What can hang from each mark
B: V
W: K U
V: B C U
U: V W
K: A W
A: E
X: E V

Each row was made from one small tree. The marks that hang from a mark follow it in brackets, in alphabetical order. Every link used is in the known rows. Write each row's tree.
In the rows, zero is written as 128.
Known rows
W{U{V{B C}}}: [180 125  83 196  89 137 102 123 155 141 110 151 132 125 131 127 112 141
 177 135 120 124]
X{E V{U}}: [155 113  90 157  95 133  95  92 144 170  89 166 126  93 107 106 127 151
 188 116 104 109]
K{A W}: [162 116 124 154  95 148 153 124 151 156 130 171 155 105  99 127 126 135
 160 117 116 163]
X{E V{C U}}: [136 129  80 172  67 143  83  86 127 167  94 152 115 109 116 115 110 149
 204 119  96 104]
B{V{C U}}: [128  92  92 168 125 157  84 125 123 137 108 156 128 127 123 115 110 140
 176 144 112 123]
W{U}: [174 106 118 150 138 135 101 122 148 142 101 158 129 115 102 115 120 149
 165 125 134 132]
V{B C U{W}}: [134  91  99 207 109 151 122 124 123 149 106 149 128 113 128 124 107 124
 162 143 121 132]
B{V}: [134  96 106 162 140 129  98 141 148 140 118 172 146 123 121 133 120 130
 155 123 128 132]
B{V{C U{W{K}}}}: [135  88 109 207 139 157 103 152 140 122 124 189 124  99 121 112 101 141
 187 157 123 128]
V{B}: [152 109 100 183 113 132 111 123 148 161 109 151 156 122 125 149 121 126
 142 114 126 128]
W{K U}: [191 117 120 172 140 144  96 132 165 137 110 178 135 101  98 119 114 162
 177 133 131 120]
X{V{C U}}: [135 128  95 168  98 156  86  94 115 151 105 160 121 113 118 107  93 149
 206 139  98 106]
W{K{A} U{V{C}}}: [218 146 109 197  84 154 110 146 162 124 130 199 130  99 101 133 104 158
 207 137 102 131]
K{A{E}}: [153 109 122 172  93 133 126 132 154 165 119 184 143  94 101 162 120 127
 161 102 104 138]
U{V{B C} W}: [139 121  94 223  88 117 127 137 153 135 129 172 132 115 139 147 100 113
 173 131 125 138]
W{U{V{B}}}: [199 110  93 181 117 126 114 130 173 144 105 164 143 111 121 118 128 143
 162 132 128 130]
X{E V}: [142 132  95 165  84 113  99 102 151 171 105 168 132 104 114 135 119 139
 183  99 114 114]
X{E V{B}}: [148 123  80 189  71 120 108 106 153 188 102 152 149 108 130 143 128 133
 165  99 114 112]
K{A W{U{V}}}: [210 117 116 151 100 142 156 129 175 139 126 184 141  92  95  95 133 151
 182 134 118 165]

Write each row's tree
[211 129 110 180 131 130  98 137 188 122 118 200 132  90 101 114 113 162
 192 138 126 121]
W{K U{V}}
[123 146  84 181  55 124  87  95 134 168 110 155 121 121 122 145 104 137
 199 101 106 108]
X{E V{C}}
[135  63 116 170 165 138 121 147 138 129 108 181 130  97 115  98 123 130
 159 148 133 144]
B{V{U{W}}}
[178 117 107 229 119 115 134 155 186 132 131 205 149  84 125 142 110 129
 169 135 131 132]
U{V{B} W{K}}
[152 135  80 207  76 126 101 120 154 145 120 160 142 128 136 152 104 125
 173 124 112 122]
U{V{B C}}
[165 130  96 166  93 140 123 107 167 132 123 161 122 117 115  95 111 154
 199 143 126 145]
K{W{U{V{C}}}}
[118  77 105 185 137 147 110 141 122 126 114 167 118 114 125 108 107 128
 176 152 125 139]
B{V{C U{W}}}
[178 117 141 200 118 139 143 162 153 134 136 210 143  83  97 148 110 132
 171 123 120 150]
U{W{K{A}}}
[172 112 127 206 104 168 130 147 129 131 125 196 126  85  99 129  99 141
 191 144 104 140]
V{C U{W{K{A}}}}
[152 102 102 229 112 160 116 135 141 143 115 168 135  98 125 128 101 138
 174 150 119 121]
V{B C U{W{K}}}
[193  98 137 191 131 158 140 153 146 133 120 209 137  71  89 120 116 142
 176 142 111 146]
V{U{W{K{A}}}}
[129  99 115 183 122 146 112 119 121 132 107 163 111 110 112 116  99 130
 181 143 122 135]
V{C U{W}}
[143 120  65 196  55 150  94  90 129 183  92 136 132 113 132 123 118 142
 185 119  97 102]
X{E V{B C U}}
[217 120 116 193 100 138 124 151 195 142 125 218 138  66  95 134 121 157
 193 126 104 129]
W{K{A{E}} U{V}}
[146 105  86 191  97 161  96 108 125 158  97 135 140 126 126 129 111 136
 162 135 108 117]
V{B C U}
[192 144 100 195 104 140  87 131 171 119 123 188 121 107 111 123  98 161
 208 140 117 115]
W{K U{V{C}}}
[178 117 127 218  99 118 149 165 193 136 143 239 136  56 104 155 108 129
 188 123 109 142]
U{V W{K{A{E}}}}
[184 114 106 149 120 130 134 114 184 134 119 172 133 100 105  86 126 155
 183 139 133 149]
K{W{U{V}}}
[124 114  94 189  79 133 110 102 126 157 100 165 103  94 118 110 107 137
 203 127 109 120]
X{E V{C U{W}}}
[143 104 119 164  86 142 156 121 169 172 130 177 150  89 102 138 127 132
 162 110 111 155]
K{A{E} W}
